Known rows, with every way that one mark hangs from another
B{U{D}}: -.03	.15	-.04	-.05	-.02	-.13	.07	-.08	.05	-.08	-.02	.02	-.07	-.02	-.01	-.02	-.01	-.02	.07	.01
C{R{T}}: .05	-.09	.03	-.06	-.04	.13	.04	-.09	.03	.07	.08	-.04	.08	.02	-.04	.06	-.13	.03	.02	.06
U{A B}: -.01	.09	-.44	.02	-.09	.01	.06	.05	.02	-.16	-.04	.06	.11	-.05	.01	.05	-.01	.03	.12	-.03
U{A B M R{E}}: .12	.07	-.51	.05	-.06	.17	.08	.07	.10	-.15	.03	.12	.04	-.05	-.02	.26	-.02	.03	.24	-.05
D{U{A B}}: .11	.08	-.50	.02	-.12	-.10	.04	.10	.03	-.10	-.07	.06	.20	-.11	-.03	.03	-.10	.03	.21	.06
D{U{A B M R{E}}}: .23	.07	-.58	.04	-.09	.04	.06	.11	.10	-.09	-.01	.12	.13	-.10	-.05	.23	-.11	.03	.32	.04
S{U{B D M R{T}}}: .20	.04	-.19	.08	-.17	.15	.09	-.15	.17	-.18	.10	.15	-.20	-.08	-.08	-.02	-.08	.08	.19	.01
S{U{D}}: .06	.04	-.17	.00	-.02	-.02	.05	-.09	.05	-.06	.07	.09	-.17	-.05	-.03	-.07	-.04	.04	.05	.00
B{U{D M R{T}}}: .13	.18	.06	.01	-.05	.01	.10	-.17	.14	-.11	.02	.06	-.10	-.01	-.08	.10	-.07	.00	.18	.03
M{U{B D}}: .07	.06	.07	.05	-.15	-.10	.01	-.04	.08	-.12	-.08	.00	-.13	-.14	.00	-.26	.09	.05	.09	-.13
S{U{R{T}}}: .18	.00	-.24	.01	-.11	.11	.00	-.14	.07	.04	.07	.12	-.01	-.06	-.05	.03	-.12	.04	.09	.04
D{U{A}}: .13	.12	-.36	-.01	.01	-.13	.03	.08	.01	-.02	-.05	.05	.20	-.07	-.04	.09	-.12	.02	.18	.08
B{U}: -.06	.05	-.24	-.06	.00	-.10	.03	-.02	.01	-.01	-.04	.02	.05	-.02	.03	.09	-.01	-.03	.06	.01
B{U{A D M R}}: .00	.25	-.19	-.02	.05	-.04	.14	-.07	.14	-.24	-.02	.12	-.09	-.04	-.03	.18	-.02	.00	.25	.01
T{R}: -.13	-.11	-.04	-.04	.01	-.02	.03	-.10	.02	.04	.16	-.05	-.03	-.01	.09	-.09	.02	.04	-.04	-.09
S{U{M R{E T}}}: .29	-.04	-.43	.02	-.04	.20	.03	-.10	.08	.07	.14	.12	.00	-.04	-.07	.25	-.13	.04	.17	-.01
C{R{E T Z}}: .36	-.06	.01	-.06	-.03	.26	.04	.02	.00	.19	.14	-.06	.17	.03	-.08	.10	-.20	.02	.04	.00
M{U{A D R{E T}}}: .33	.27	-.10	.02	-.10	-.03	.03	-.13	.09	.04	-.04	.04	.09	-.12	-.10	.01	-.08	.04	.20	-.13
U{A B D}: .01	.20	-.22	.04	-.11	-.02	.10	-.01	.06	-.23	-.03	.06	-.03	-.05	-.03	-.07	-.02	.04	.12	-.04
S{U}: .04	-.07	-.37	-.01	-.01	.02	.01	-.03	.01	.00	.06	.09	-.04	-.05	.01	.03	-.04	.04	.05	.00

Rows
.39	.15	.32	.09	-.24	.07	.01	-.08	.13	-.06	-.06	.01	-.09	-.14	-.11	-.32	-.01	.06	.14	-.10 => M{U{B D R{T Z}}}
.18	.27	-.08	.07	-.22	.08	.09	-.14	.12	-.18	-.02	.09	.01	-.06	-.10	-.07	-.10	.05	.17	.00 => U{A B D R{T}}
.17	-.07	-.06	-.04	.02	.12	.04	.01	-.02	.17	.21	-.06	.06	.01	.04	-.05	-.05	.03	-.03	-.15 => T{R{E Z}}
.19	.23	-.09	.10	-.14	.14	.13	-.11	.16	-.27	.02	.10	-.06	-.04	-.11	.07	-.08	.07	.25	-.01 => U{A B D M R{T}}
.38	.26	.06	.12	-.12	.23	.14	-.04	.16	-.26	.03	.09	-.05	-.03	-.15	.00	-.12	.07	.26	-.02 => U{A B D M R{T Z}}
.21	-.11	-.01	-.08	.04	.22	.03	.11	.00	.13	.12	-.03	.06	.02	-.03	.07	-.11	.01	.02	-.01 => C{R{E Z}}
.26	.22	.06	.07	-.13	.02	.05	.03	.12	-.19	-.10	.07	-.08	-.17	-.07	-.24	.03	.07	.21	-.13 => M{U{A B D R{Z}}}
.03	.16	-.24	.07	-.03	.04	.14	.01	.10	-.32	.01	.08	-.10	-.03	-.04	.06	.01	.06	.20	-.04 => U{A B D M}
.52	.30	.03	.07	.01	.24	.12	-.03	.11	-.06	.09	.07	.04	.02	-.17	.17	-.18	.04	.24	-.05 => U{A D M R{E T Z}}
.40	-.01	-.18	.07	-.11	.15	.02	.16	.10	-.01	.02	.06	.03	-.08	-.09	.05	-.10	.02	.25	.04 => D{U{B M R{E Z}}}
-.01	.14	.06	-.01	.02	-.02	.09	-.08	.14	-.17	.00	.08	-.19	-.03	-.03	.07	.01	-.01	.17	.02 => B{U{D M R}}
.10	.11	-.51	.01	-.13	.11	.03	.04	.06	-.06	-.01	.11	.10	-.07	-.01	.13	-.04	.02	.17	-.04 => U{A B R{E}}
.44	.03	.01	.11	-.17	.14	.03	.05	.12	-.06	.00	.05	.06	-.08	-.13	-.02	-.15	.05	.25	.08 => D{U{B M R{T Z}}}
.19	.11	-.29	-.05	-.11	.03	.02	-.11	.05	.13	.01	.04	.15	-.02	-.04	.18	-.12	-.04	.11	.01 => B{U{R{E T}}}
.35	.15	-.17	.11	-.11	.26	.10	.03	.12	-.19	.01	.09	.09	-.03	-.11	.11	-.11	.07	.24	-.02 => U{A B M R{T Z}}
.33	.16	.16	.03	-.13	-.01	-.01	-.15	.09	.10	-.02	.00	-.03	-.11	-.09	-.09	-.04	.03	.12	-.12 => M{U{D R{E T}}}
.41	.30	.22	.09	.01	.20	.13	-.06	.13	-.17	.04	.08	-.03	.01	-.17	.06	-.15	.06	.22	-.01 => U{A D M R{T Z}}
.03	.11	-.18	.03	.07	.10	.07	.01	.10	-.18	.01	.11	-.02	-.02	-.03	.22	-.02	.03	.20	.00 => U{A M R}
.13	.29	-.19	.00	-.01	-.01	.15	-.14	.14	-.18	.00	.10	.01	-.02	-.08	.20	-.10	.01	.26	.02 => B{U{A D M R{T}}}
.13	.07	-.41	.06	-.08	.00	.06	.09	.12	-.20	-.05	.12	.07	-.11	-.05	.13	-.07	.05	.31	.08 => D{U{A B M R}}
.14	-.05	-.43	-.03	-.05	.10	-.01	-.04	.05	.09	.09	.14	-.04	-.07	-.01	.10	-.07	.02	.09	-.01 => S{U{R{E}}}
.08	.20	-.08	.05	-.15	-.07	.04	-.04	.13	-.20	-.11	.08	-.09	-.18	-.03	-.18	.05	.07	.20	-.11 => M{U{A B D R}}
.33	.25	-.13	.05	-.13	.17	.09	.05	.09	-.12	.01	.10	-.02	-.06	-.10	-.06	-.08	.03	.18	-.06 => U{A B D R{E Z}}
.34	.22	-.15	.08	-.06	.23	.13	.08	.13	-.21	.05	.11	-.08	-.04	-.10	.07	-.06	.05	.26	-.08 => U{A B D M R{E Z}}
.24	.29	.21	.03	.01	.10	.08	.01	.09	-.15	-.01	.09	-.07	-.03	-.11	-.09	-.07	.03	.14	-.01 => U{A D R{Z}}
.07	.10	-.47	.06	-.07	.10	.12	-.05	.16	-.30	.06	.21	-.19	-.10	-.04	.07	-.03	.09	.26	-.02 => S{U{A B D M R}}
.04	.26	.06	.01	-.01	.00	.08	-.07	.09	-.16	-.02	.10	-.08	-.04	-.06	-.02	-.04	.03	.13	.00 => U{A D R}
